Every row comes from one small tree of marks. Brackets hold a mark, then the marks that hang from it, in alphabetical order. Every link used is in the known rows. Which tree was each row made from?
Known rows
{L {F {U {B {Y M}}}}}: [ 14.3  -2.4 -20.7   6.8 -11.9   1.0  44.9 -28.5   9.5  43.5   5.6   8.0
 -43.9  28.9  33.6 -21.8 -32.1  -9.8  35.1 -30.5   7.0]
{F L U}: [-13.1  11.3   7.8  -9.1   7.0  12.3  -4.6  -3.4   5.6  10.3  -5.0  23.1
  -3.7 -11.6 -15.8  23.9 -26.5  -6.9  -8.7 -43.1  17.1]
{Y {B {U F}} M}: [ -6.6  33.9  20.0 -43.2  -5.8   4.9  38.7 -18.0  13.2  35.2 -68.8  -6.6
 -27.9  31.2   6.4  24.6 -23.3 -40.5  19.2  18.9   3.1]
{D {F L {U B}} T}: [  5.9  58.8  -2.9  -5.3 -17.0 -38.2  17.0  13.5 -24.5   5.1  19.2  48.1
 -19.7 -19.0 -18.4 -15.0 -34.3  -9.9  -7.4 -61.7  18.5]
{C U}: [  3.1   9.8 -18.8   0.4  12.4  21.6 -24.0 -28.9   9.5  14.7 -38.1 -29.2
  -7.8  17.0  16.9  62.4  -8.7   2.6 -13.0  -2.5  15.3]
{B {U F} {Y M}}: [ 17.6  -1.8  14.5 -35.2  -8.2  30.4  41.2 -28.2  19.8  28.1 -33.1 -12.6
 -44.4  17.7  14.8  22.5 -14.1 -24.3  12.8  29.6  15.7]
{D {F L}}: [ -1.9  24.0   7.1   6.0   1.5   2.0 -23.6 -15.9   0.1  -9.9 -21.9  14.0
 -16.1  -1.2 -41.0  30.2 -17.7  -5.9 -33.6 -30.3  16.9]
{Y {B U} M}: [ -2.3  30.8  -6.8 -25.6   6.6   1.9  39.4   0.9  23.8  14.1 -83.8 -16.8
 -14.4  25.3   0.4  29.4  -4.2 -21.7  11.2  16.6  18.8]
{U B}: [ -3.4  18.8 -13.5  18.5   7.8   8.5   4.6 -27.3  -1.8  24.6 -27.7 -14.7
 -43.4  25.2   2.8  31.5   1.8   1.2  -0.2  -8.1  16.0]
{T {D F} X}: [ 20.5  29.4  -0.8  -3.0 -16.0  19.2   5.2 -58.0  14.5 -25.7 -37.5   5.2
 -11.0  21.4 -21.6  58.9  -4.2 -49.0 -30.2  31.5   6.5]
{M Y}: [  1.9  10.5 -21.2 -20.2  12.5  50.0 -25.5 -35.6  26.2  11.9 -42.8 -46.9
 -21.0  16.4 -13.9  47.1  -0.2  26.3  -0.7   7.0  20.3]
{C L}: [ -7.7  11.6   0.4  26.9  34.5  36.6 -19.8 -28.8  19.6  18.0 -50.7 -21.3
 -23.8  25.7 -12.3  39.8   2.9 -22.1 -14.1 -17.8  29.1]
{F {U B}}: [ -5.7  14.8 -10.1  -0.3   9.3  -4.2  14.6 -12.6  -7.3  29.1 -12.0   7.3
 -32.5   8.9   5.8  21.3 -21.0  -9.0  -2.1 -36.0  11.2]
{L {F U}}: [ -4.7  -3.5  11.6  -4.7  14.8  18.8   3.8 -42.7   4.0  40.6   0.4  -4.4
 -18.1  -0.8  10.6  28.9 -38.1 -11.9  -3.9 -18.2   3.0]
{M {Y {B {U {F L}}}}}: [-21.8  32.4  23.8 -61.2  -9.5  17.9   5.2 -10.9   9.8  26.1 -39.6 -16.9
 -15.7   3.6  -7.2  32.4 -39.2  12.2  30.7   2.5   9.7]
{X T}: [ -3.1  15.1 -14.7  -3.5  -4.4  32.7   9.2 -32.7  14.9  19.5 -27.1 -36.7
 -15.7  22.5  10.9  35.0  12.4   9.2  -2.6   8.4  49.1]
{F L}: [ -9.6  15.8   4.1   8.4   7.4  24.1 -13.2 -17.2   9.9   5.8 -20.3   0.2
 -16.5   4.4 -18.1  33.6  -5.5   4.0  -5.2 -14.2  22.2]
{M {Y B}}: [-15.6  32.6 -21.5 -22.7   3.5  29.5 -23.0 -18.0  24.2   9.2 -61.2 -51.0
 -14.7  32.5  -3.7  40.1  -4.1  29.7  23.9   3.5  18.0]
{D F {T X}}: [ 21.7  53.8   3.4 -11.6  -1.9  13.6  17.1 -29.3   6.9 -15.2   4.1  -2.8
 -21.4  14.7 -15.9  44.4   1.3 -18.1 -27.7  39.0  24.8]
{D {F L {U {B Y}}} {T X}}: [ 18.2  50.6  -1.2 -12.6 -29.7 -22.8  46.6   9.9  -7.9 -15.7  63.5  44.2
 -28.1  -1.9   2.4  -7.2 -26.2  -4.3  10.2 -17.8  29.5]
{B {U F} Y}: [  4.0 -10.4  30.8 -28.9   0.3  28.4  23.4 -31.5   8.9  26.8 -10.7 -23.9
 -49.2   1.7  16.3  45.0 -19.4  -1.1   3.1  34.3  18.8]
{L {F {U {B Y}}}}: [  0.4 -10.4  -5.4  10.4  -4.0  -0.1  26.2 -30.9  -0.5  42.2  27.1  -3.1
 -48.1  12.3  37.1   0.5 -36.5  11.2  26.7 -26.8  10.9]

Write each row's tree
[ 13.9  59.9  10.0 -10.5 -11.3   8.9  14.1 -15.2   5.4 -23.1  19.8  20.7
 -11.1   3.4 -26.2  29.8  -7.7 -14.5 -20.6  16.4  27.5] : {D {F L} {T X}}
[ -9.0  23.6 -10.6 -44.6  14.5  20.5   7.0  -6.1  25.9  11.4 -70.9 -49.9
 -13.2  10.9  -1.8  52.6 -10.9  25.4  16.2  20.0  23.3] : {M {Y {B U}}}
[ 13.4  35.6   6.2  -0.6 -24.0  13.4   5.9 -45.1  11.1 -34.3 -21.8  29.1
  -0.8  11.6 -33.6  44.9 -10.8 -45.4 -21.2   9.5   9.7] : {T {D {F L}} X}
[ 13.1  19.5  -0.6  -9.0 -17.6  -1.4  -5.9 -34.2  -0.8 -10.3 -45.0  22.5
  -0.3  -9.3 -24.6  32.6 -27.4 -48.4 -30.4 -31.7   0.6] : {T {D {F U}}}
[-14.9  40.1  24.9 -41.8 -14.6  -1.2  37.2  -3.8   8.5  28.0 -53.2  17.9
 -17.0  19.5  -4.0   9.9 -30.2 -35.7  26.0  -3.0   5.0] : {Y {B {U {F L}}} M}
[  6.3  39.1 -16.0  -7.7 -51.5 -31.1  28.2 -17.3 -14.9   0.6 -14.9  43.4
   2.4  -2.2  -5.2 -10.8 -29.7 -29.3   2.7 -66.7  28.5] : {X {T {D {F L {U B}}}}}
[-13.7  20.8  -3.4   1.7  -1.2 -12.4  12.7   1.1 -10.3  21.8   3.9  31.0
 -21.7  -1.5  -6.8   7.2 -28.2  -4.2   4.2 -56.7  13.4] : {F L {U B}}
[  6.6  30.8  -5.7 -19.4 -44.3  -7.5  11.4 -21.4  -0.3 -11.4 -21.0  35.3
  20.3 -13.3 -14.5   6.3 -26.2 -35.1 -11.6 -51.5  32.4] : {X {T {D {F L U}}}}
[-14.9  26.7  16.6 -63.8   1.0  23.7   5.4 -24.6  12.1  32.7 -54.3 -41.9
 -26.1  16.2   4.4  47.4 -29.3   8.2  24.2  23.6   7.3] : {M {Y {B {U F}}}}
[ -6.0   5.1  -7.5   9.0 -11.8  -7.6  17.4   9.3  -2.3  12.7  22.5  23.2
 -33.1   1.1  11.3  -3.6 -23.6  16.8  21.9 -51.4  24.4] : {F L {U {B Y}}}
[  1.9  -0.3 -14.7   5.7  -4.0  -0.6  19.5  -5.4  -0.2  20.3   7.3  -0.4
 -42.9  10.5  22.1  11.1 -17.0  10.4  15.1 -27.8  22.6] : {F {U {B Y}}}
[  8.8   2.9  21.2 -33.0 -17.4  23.2  39.9 -15.1  17.5  21.1 -15.6  11.3
 -34.9   6.6   3.0   7.8 -22.1 -18.7  19.6   9.4  19.1] : {B {U {F L}} {Y M}}
[  8.6  54.2   6.1   1.9 -12.0  -0.4  -9.3  -4.5  -5.5 -12.3  -4.7  15.7
 -12.9 -10.6 -32.0  12.9 -10.9  -3.0 -20.4 -19.4  25.7] : {D {F L} T}
[  6.3  49.4   8.4 -17.7 -11.9 -13.5   1.1   9.3 -10.4  -8.1  13.1  38.1
  -1.2 -27.6 -28.7   3.5 -30.5 -14.3 -20.7 -45.0  20.8] : {D {F L U} T}
[ 16.5  13.2 -35.5  18.5 -12.8  12.0  28.7 -16.5  17.3  16.2 -29.7 -10.9
 -51.7  44.2  16.6  -3.5   8.2   0.0  25.0  -5.4  22.9] : {U {B {Y M}}}
[  9.4   0.3 -18.2  24.2   5.5   3.7  37.6 -26.4  15.3  49.3  -9.5  11.4
 -41.5  37.5  30.4 -27.9 -30.6 -33.2  37.3 -55.6  15.5] : {C {L {F {U {B {Y M}}}}}}
[ 11.9  56.3  14.4 -26.9 -10.6  -4.0  24.6  -0.3  -1.9 -18.7  35.1  43.9
   1.5 -12.4 -24.0  20.9 -27.2 -26.0 -21.1 -12.4  22.1] : {D {F L U} {T X}}
[ -3.6  -4.6  38.2 -26.3  -8.0  22.2  20.6 -17.2   6.7  18.3   3.6  -0.3
 -38.5  -9.6   5.6  30.3 -27.4   2.9  10.8  14.6  21.3] : {B {U {F L}} Y}
[-15.5  25.9  20.2   0.7 -13.0   5.6   4.3 -31.2 -16.8  40.6   2.1  20.8
 -47.5  20.2  -2.3  11.7 -28.2 -10.8  14.2 -27.4   2.8] : {U B {F L}}
